(in the rows, 128 means zero)
Known rows, with every step that occurs
larim-pulel-zorar: [132  83 108 140 137 141 144 121 109 136 129 121 105 104 153 123 121 126
 144  91 117 128 118 125 133 123 120 120 113 139 140 145 160 119 135 109
 127 116  84 110 136  96  95 140 117]
larim-sulud: [125 115 115 131 193 151  78 131 114 136 128 123 115 107 112 117 132 113
 185 142 138 129 120 139 105 105 137 124 123 156 133 145 154 130 141 130
 100 128 129 118 112 180  88 124 117]
vagop-tabek-zorar-visu-batida: [160 154 137 129 137 114 138 160 178 145 131 116 148 108 109 166  99 131
  97 149 159 114 110 136 145 133  71 103 154 164 127 126 112 154 130 150
 145 114 148 165 125 170 132 127 171]
kebidi-dorima-vagop-tabek: [129 118 106 148 167 121 129 133 115 103 114 144 134 117 164 114 131 110
 127 147 134 117 123 118 119 117 171 133 134 117  75 127 117 122 161  96
 133 165 164 117 151 171 103 145 132]
visu-batida-pulel-vagop-dorima: [124 157 243 163 124 114 119 147 163 164 128 149 164 122  79 137 126 139
 135 123 131 110 103 135 119 112 130 109  99 103 111  96 131 102 158 134
 117 136 107 111 130  78 136 137  96]
pulel-vagop-tabek-zorar-viror: [169 142 151  79 141 196  58 148 112 140 153 135  96 117 131 145 118 106
 122 165  94 129 155 102 141 145  98 146 148 147  82 140 154 153 111 126
 131 117 142 130 127 120 139 120 160]
batida-pulel-vagop-dorima-kebidi: [136 110 206 146 124 108  93 132  87 127 131 142 138 138 102 103 144 146
 142 137 129 125 124 129 107 136 166 131  92  86  89 123 177 104 142 130
 101 146 115 135 125  98 135 147  84]
kebidi-dorima-vagop: [108 122  81 155 168 135 132 128  82 108 126 137 135 112 150 101 134  97
 154 139 138 124 113 115 116 105 194 133 118 107  80 124 121 110 153 102
 120 159 156 118 136 170  90 143  98]
zorar-visu-batida-pulel: [120 123 163 176 121  91 124 143 182 174 117 115 150 120  36 120 125 136
 125 132 166 119  94 144 118  89 145  96 120 138 156 103 114 120 112 124
 119 132 134 127 134 125 148 140  69]
visu-zorar-sulud-larim-pulel-vagop: [106 119 115 121  87 134 139  96  88 114 138 137 130 135 142 121 162 112
 134 112 105 151 157 126 125 149 124 161 125 133 135 125 127 113 128 132
 140 116 129 117 108  94 130 105 145]
tabek-zorar-visu: [139 125  73 103 116 118 109 140  83 146 136 105 118 105  92 136 109 115
 133 145 158 122 113 130 129 121 120 107 144 142 129 129 139 148 106 142
 102 111 138 166 102 173 100 131 115]
visu-batida-pulel-zorar-viror: [147 134 171 140 137 162 139 151 202 154 106 106 137 104 103 126 135 135
 144 126 113 107 106 110 122  92 118  97 115 131  99 126 150 115 125 118
 162 127 110  79 140  63 160 140  94]
kebidi-dorima: [124 127 110 153 176 126 116 106 108 126 129 139 135  99 167  99 118 125
 150 141 147 113 122 118 107 104 201 129 118 113  91 124 106 116 161 112
 100 147 130 115  86 178  72 161  82]
visu-batida-pulel-larim-sulud: [134 122 175 160 192 142 125 155 195 149 119 118 145 148  82 136 125 152
 144  98 131 122  72 142 116  71 124  78 110 111 146 132 161 128 132 129
 146 137  87  70 138 111 149 147 101]
batida-visu-zorar-sulud-larim: [124 192 136 131 111 110 146 110 106 116 114 109 130 105 116 106 137 129
 140 135 105 131 116  95 103 120 151 134 141 144  99 103 109 118 142 136
 109 142 151 109 105 120 142 132 136]
tabek-zorar-visu-batida-pulel-vagop: [116 140 128 100 103 117 119 160 159 173 138 123 143 129  25 147 123 109
 122 131 153 129 109 121 140 110 116  83 130 114 133 105 161 132 109 136
 125 119 122 145 116 103 149 129 104]
visu-batida: [118 167 145 179 159 150 121 123 173 143 132 130 147 111 113 136 110 136
 136 130 137 118  94 132 116 106 101 119 112 145 126 122  85 122 164 130
 134 133 133 109 121 151 123 121 109]
visu-zorar-sulud: [132 117  87 116 115 131 116 108  93 116 132 111 137  90 145 126 158 120
 137 144 121 122 110 125 110 127 111 142 128 141  93 119 127 123 153 127
 129 119 136 112  96 147 104 134 141]
zorar-sulud-larim: [114 133  96 118 131 153  98  83  97  92 117 115 103 143 189 122 142 150
 131 154 105 134 156 123  99 146 152 167 138 124 141 147  82 131 119 126
 129 133 149 119 111 168 135 119 122]
kebidi-dorima-vagop-tabek-zorar-visu-batida: [136 138  87 134 158 100 172 167 159 109 118 140 156 115 115 143 126 107
  95 144 156 118  98 132 148 113 147 104 142 127  95 113 112 132 152 128
 157 142 173 152 149 162 116 137 146]
sulud-larim-pulel: [ 97 138 116 154 111 143 147  80 124 126 113 134 127 157 186  99 107 140
 147 105 130 132 149 140 124 120 146 150 122 132 169 141  96 119 111 133
 114 128 105 108 129 154 123 118 122]
kebidi-dorima-vagop-tabek-zorar: [134 134  69 113 157 134 152 146 109 103 122 138 140 116 174 128 125  98
 119 144 130 112 121 116 132 121 152 115 137 116  70 126 139 135 161 107
 135 151 155 127 139 177  98 137 160]
zorar-sulud-larim-pulel: [104 111  77 112 114 139 107  72 124 103 114 124 107 153 208 103 144 146
 116 120 105 139 159 143 113 148 154 159 126 145 176 143 100 127 106 128
 126 126 124 117 120 142 123 114 134]
larim-pulel: [110 103 119 144 129 139 100  95 124 160 121 137 119 126 161 100 116 121
 134 110 129 129 113 150 126 119 135 122 111 154 167 135 146 120 133 114
  98 126  99 105 135 146  93 131 116]
zorar-visu-batida: [126 131 144 183 143 111 113 140 150 148 136 123 140 122  48 128 116 137
 129 147 167 130  93 147 118 101 119 116 128 151 153 115  79 123 124 138
 125 121 145 147 129 153 127 124  81]
zorar-visu-batida-pulel-vagop: [113 125 185 169 124 107  98 156 166 172 143 128 134 137   4 129 130 127
 134 127 155 136 110 135 129  94 154 107 115 120 140  96 125 112 109 121
 114 131 130 125 138  96 153 131  63]
sulud-larim-pulel-zorar-visu-batida: [118 127 134 172 112 117 202 124 158 116 116 121 135 150 114 129 118 146
 139  86 141 138 134 140 143 121 119 131 127 131 177 133  84 113 103 135
 144 123 122 149 142 101 145 114 107]
vagop-dorima-kebidi: [157 115 170 176 154  97 125 116  67  82 119 133 136 122 183 111 126 171
 144 145 142 121 103 151  99 154 128 145 104 126  94 141 113 120 154 163
 115 141 132 155 110 178  95 143 111]

Rows
[122 135 147 130 127 130 172 134 195 118 102 110 136 141 132 142 150 151
 125 112 110 114 132 106 117 121 118 117 118  96 125 127 112 119 128 117
 163 135 119  86 132  79 185 132 112]	visu-batida-pulel-zorar-sulud-larim
[129 124 141 118  92 129 134 107 122 117 138 140 135 138 163 134 156 122
 109 125 105 139 169 129 137 153 114 166 137 132 135 127 122 124 138 129
 151 122 136 120 122 103 133 106 183]	visu-zorar-sulud-larim-pulel-vagop-tabek
[134 112  78 116 148 100 146 161 104 109 125 133 130 115 132 121 126 104
 113 149 147 121 122 126 141 123 164 117 150 126  82 122 133 142 140 116
 131 144 174 159 139 178 106 144 138]	kebidi-dorima-vagop-tabek-zorar-visu
[115 130  50  75  96 131 141 120 127  89 103 126 114 155 212 133 147 120
  98 126  93 131 149 142 145 160  99 142 141 145 142 152 145 153 122 121
 153 134 150 126 177 151 149 101 210]	dorima-vagop-tabek-zorar-sulud-larim-pulel
[113 176 119 143 100  93 161  92 132 125 116 117 136 118 140  98 141 122
 126 110 102 136 120 116 119 123 153 129 137 153 128 107 124 117 129 133
 110 136 131  99 119  93 133 130 143]	batida-visu-zorar-sulud-larim-pulel
[140 113 106 114 134 153 136 112  88  78 126 101  92 122 167 141 139 151
 151 134  88 130 154  99 114 152 131 161 139 113 107 149 106 126 113 121
 145 127 132 127 120 129 142 119 119]	pulel-zorar-sulud-larim
[113 131  43  70 105 143 135  89 120 105 112 120 111 150 221 128 132 135
 112 124 108 130 146 131 128 157 108 132 139 124 162 150 137 151 110 141
 132 113 115 125 102 149 123 113 158]	tabek-zorar-sulud-larim-pulel
[134 142 183 111  90  83 141 170 145 166 131 136 147 127  54 156 120 126
 123 137 148 116 105 137 143 123 111  85 125 103 124  91 149 134 123 158
 115 117 117 168 111  95 132 141 110]	tabek-zorar-visu-batida-pulel-vagop-dorima
[139 102 104  76 127 147  84 122 138 141 144 148  93 132 168 143 145 116
  89 123  96 138 144 133 148 165 112 130 133 143 146 133 168 146 121 115
 128 109 114 127 133  99 116 117 182]	larim-pulel-vagop-tabek-zorar-sulud
[137  74 147 127 110  90 121 161 103 162 125  95 116 109  68 118 139 129
 147 123 136 116 123 122 122  95 160 109 130 108 111 123 164 118 100 105
 106 128 111 122 130  93 143 161  70]	batida-pulel-zorar-visu
[145 115 142 165 152 117 154 163 138 131 136 109 119 101  50 150 121 135
 137 125 144 130  97 115 132 108 103 120 131 141 127 122 101 117 128 128
 145 120 136 152 134 119 138 130  84]	pulel-zorar-visu-batida
[163 149 118 102 137 148 113 140 133 135 129 119 127  97 176 152 100 129
 119 153 138 107 124 120 136 136  76 117 152 152 101 142 147 162 147 131
 125 121 130 131 120 179 114 134 185]	vagop-tabek-zorar
[114 120 120 144 118 140 179  98 111 113 121 126 119 140 178 114 114 134
 151  91 118 131 153 122 134 128 127 148 127 120 152 152 112 119 118 121
 133 129 104 117 139 120 129 123 119]	sulud-larim-pulel-zorar
[115 124  90 130  86 121 158  85 113 111 116 122 139 127 180 113 151 122
 133 114 115 137 139 139 120 138 122 151 123 137 142 128 107 122 133 136
 138 122 123 113 109 123 121 117 148]	visu-zorar-sulud-larim-pulel
[112 127 161 165 117 109 150  89  83  81 127 158 136 181 177 101 125 154
 139 104 125 149 151 146 124 168 143 164 101 102 153 149 109 113 130 155
 123 136 119 153 131 127 125 106 118]	sulud-larim-pulel-vagop-dorima-kebidi
[151 154 162 117 135 140  99 172 150 141 162 139 121 118  53 169 110 120
 109 147 139 134 126 125 151 138  90 120 144 129 115 110 123 144 126 134
 135 117 149 163 134 127 139 115 152]	pulel-vagop-tabek-zorar-visu-batida
[132 164 181 118 131 141 127 164 206 168 131 136 157 128  82 161 119 120
 111 128 124 116 119 115 142 116  81  88 119 107 107 108 168 135 149 116
 146 131 110 101 143  91 161 123 154]	visu-batida-pulel-vagop-tabek-zorar
[122  97 109 144 105 107 172 121 105 117 124 121 117 143 129 113 119 132
 149  92 132 142 152 129 139 129 147 146 135 124 166 149 104 119  92 136
 127 118 114 149 136 120 128 118 102]	sulud-larim-pulel-zorar-visu
[104 128  58  59 102 157 119 104 102 107 136 133  97 162 170 128 128 121
 120 118 100 151 159 122 137 169 120 140 129 117 149 141 148 138 109 133
 124 112 120 136 110 118 125 100 154]	tabek-zorar-sulud-larim-pulel-vagop
[124 112 139 108 121 147  90 102 138 103 133 145 101 163 195 119 153 147
  95 128  92 148 182 134 130 172 145 174 142 137 169 139  99 131 111 115
 131 126 134 123 141 119 138 104 157]	zorar-sulud-larim-pulel-vagop-tabek
[145 110 153  83 101 119  82 165 135 172 150 126 122 131  65 137 133 115
 112 144 141 121 139 124 142 120 142 108 139 107 114 113 183 138  98 113
 105 125 123 133 137 105 146 138 126]	batida-pulel-vagop-tabek-zorar-visu
[ 95 138 138 152 109 158 121  88 100 128 137 147 122 168 144 109 115 116
 152  99 122 147 167 132 132 129 150 159 118 115 164 138 113 112 115 122
 109 140 112 119 137 123 126  99 112]	sulud-larim-pulel-vagop
[129  88 119 166 135 107 165 145 156 146 128 123 126 116  85 131 119 131
 128  91 143 131 104 143 143 112 110 109 118 143 166 125 125 116 121 124
 137 109 106 142 143  90 113 131 100]	larim-pulel-zorar-visu-batida
[123 152 131 107 103 153 142 111 122 124 137 146 131 165 176 133 106 123
 120 109 124 142 165 131 151 148 111 143 139 118 149 144 131 135 116 132
 134 124 111 140 135 132 136 100 173]	sulud-larim-pulel-vagop-tabek-zorar
[144 146 130  69 125 168  96 130 104 104 148 134 109 144 160 158 129 131
 106 157  97 137 180 101 136 171 107 158 157 115 101 136 120 149 123 126
 136 120 142 140 122 140 142  99 178]	pulel-vagop-tabek-zorar-sulud-larim
[144 121 179 160 158 125  85 131  43  92 155 154 124 131 121 117 129 146
 150 153 125 140 121 130 110 158 140 157  98 104  87 131 131 115 151 148
 113 142 129 165 116 139 112 134 101]	pulel-vagop-dorima-kebidi
[135 124 148 125 125 114 128 153 174 161 152 149 132 138  85 148 116 116
  89 114 142 141 122 145 165 140  90 105 135 151 172 117 147 140 125 135
 139 104 116 151 143  99 126 110 159]	larim-pulel-vagop-tabek-zorar-visu-batida
[157 136 147 126 116  98 145 169 203 166 115 113 156 120 101 152 115 131
  92 143 154 100 103 142 146 111  88  84 149 142 128 114 150 153 121 140
 137 115 130 140 131 142 147 145 156]	vagop-tabek-zorar-visu-batida-pulel
